Each row was made from one path, in order. Every step used is in the known rows, and no mark comes twice. Write each row's path.
Known rows
a/j/u: [  7  -6  -2  -5  17  15 -27 -18  10   7 -24  31   2   6 -25   7  14  -4
   1  15  34]
x/t/z/l: [ -8 -12  18 -24  -6 -18  22  61  -6  16 -10  23   2  17  16 -24   7  28
 -34 -18  -1]
a/t/z: [  3 -19  13 -30  15  -5  17  48 -13  24 -26  36  -1   5  11 -24  10  28
 -27 -17  -3]
l/u/j: [  2  28 -24  12   4 -30 -17  -9   5 -12   6 -24  19 -16   2  -6   9   8
   2 -14  26]
a/t/z/l/u/j: [ -2  -5   0  -8   1 -27  13  33  -9  23 -13  14   5  -8  32 -27   6  45
 -28 -23  14]
z/l/u: [ -9  13 -16  19 -18 -33  -5   7  10 -17  17 -17   0  14  25 -17   0  31
 -13 -23  33]
g/j/k: [ -1  25 -18 -31  21   7  14  -8  -2 -14 -29 -34  13   2 -22   1  34   2
   6  22   0]
l/u: [ -4   8 -16  10   3 -26 -14  12   4 -14   6 -13   3   8   1 -12  -1  13
  -5 -18  21]
g/j: [  5  20 -16 -28   9   5   2 -10  -4 -13 -22 -30   7  -5 -17 -16  40  16
  -1   0  10]
t/a/j/g: [ 24 -20  24  -9  10  17 -35   8  -5 -11 -17  66  -2  16 -35  28   5  -4
  -3   6  33]
g/j/x/t/a: [ 13 -19  15 -42   9  21   3  28 -16   4 -22 -20   4   8 -11  -3  46  17
 -21  12  -4]
t/z/l/u/j: [-11  22 -24   9  -7 -28   3  15   5   0   8  -3  22  -9  34 -21   3  29
 -25 -31  20]
u/j/x: [ 18  20  -7 -19   6  14 -15 -10   5  -6   4 -15  33 -14   3   7  39  -9
  -2   6   8]
x/j: [  9  22  15  -6  22   3 -22  -6 -10  -7 -25  30   3   5 -33   3  24   2
 -16   2  18]
x/t/a: [  6 -30  34 -26   2 -15  10  58  -9   5 -19  34  -6  26 -18  -4   8   9
 -23 -10   5]
l/u/j/k: [ -2  32 -27  10  13 -28  -9  -8   7 -13   0 -27  24 -10  -3   8   4  -3
   8   3  19]
z/l: [ -2  14  -5  -1 -17 -16   4   5  12 -16   8  -2   3  17  16 -14  13  21
 -12 -17  26]
a/t: [  9 -16  17 -27  10  -6  10  32  -9  12 -22  24  -8  11  -2 -17  15  23
 -12  -7   7]
a/j/k: [  7   6   5 -11  33   7 -23  -9  -2  -6 -28  19   6   9 -35  32  13 -11
   2  32  10]
u/j/x/t: [ 17   7  10 -28   5   9  -8  14  -3   6  -3  -9  26  -9   1   5  38  -4
  -9  10   0]
j/x/t: [ 12 -25  26 -35   5  18  -5  47  -7   8  -1   4   5  23   2   0  29   2
 -21  10 -11]

Which path is each row?
[ 19  21  23 -12  13  24 -32  -4  -9 -12 -16  57   2   9 -39  10  16  -6
   1  12  27] : x/j/g
[  2   4  -8  -2   7 -15 -13  26  -6   9   5 -17  24 -13  17  -5  14  13
 -18  -8   6] : l/u/j/x/t/z
[ -4  28 -23  20 -17 -36  -7 -10  11 -15  16 -27  13  -5  25 -13   8  27
  -8 -21  37] : z/l/u/j
[ -1   9  -5   8 -18 -26  -7  14   3  -2  17 -27  11   2  30  -9  15  28
 -17 -10  25] : z/l/u/j/x/t
[-15   8 -18   8  -7 -26   5  28   5  -2   8   3  11   7  34 -24  -4  32
 -30 -32  17] : t/z/l/u
[ -1 -26  16 -18  -2   2   0  60  -8  14   8   0   8  19  31 -10  15  24
 -37  -5  -7] : j/x/t/z/l/u
[ 13   5   8 -30   8   9  -3  24  -6  13  -5  -1  31 -13   9   0  35   0
 -18   4  -5] : u/j/x/t/z
[ -9   1   5 -10  -6 -32  13  49  -7  17  -4   6  10  -1  21 -22   5  31
 -29 -20   7] : x/t/z/l/u/j
[ 19  -5  17 -26   5   7  -7  21  -5   5  -6   3  25  -4  -2  11  34  -4
 -15   6   5] : u/j/x/t/a
[  6  38 -17 -15  17  -7   4 -15   9 -12 -13 -11  34 -10 -14  15  22 -19
  12  16   9] : u/j/k
[ -1  13 -25 -25   5  16  11 -16   9  -1 -25 -22   9  -1 -13 -24  34  10
   5   4  24] : g/j/u
[ 19 -13  15 -14  22  27 -43  -5  -6   0 -12  16   6   6 -18  25  31  -1
 -12  23  10] : a/j/x
[ 21 -30  24 -10  18  18 -34  11  -6  -4 -16  38   3  16 -22  30  21  -1
 -22   9  18] : t/a/j/x
[ 14 -40  35 -32   4  16  -3  56  -8   7  -5  20   4  29  -2   8  24   2
 -28   5  -5] : j/x/t/a
[ -7  31 -25  19  -9 -35   0  -8  12 -16  12 -29  17   0  21  -2   4  18
  -3  -6  31] : z/l/u/j/k
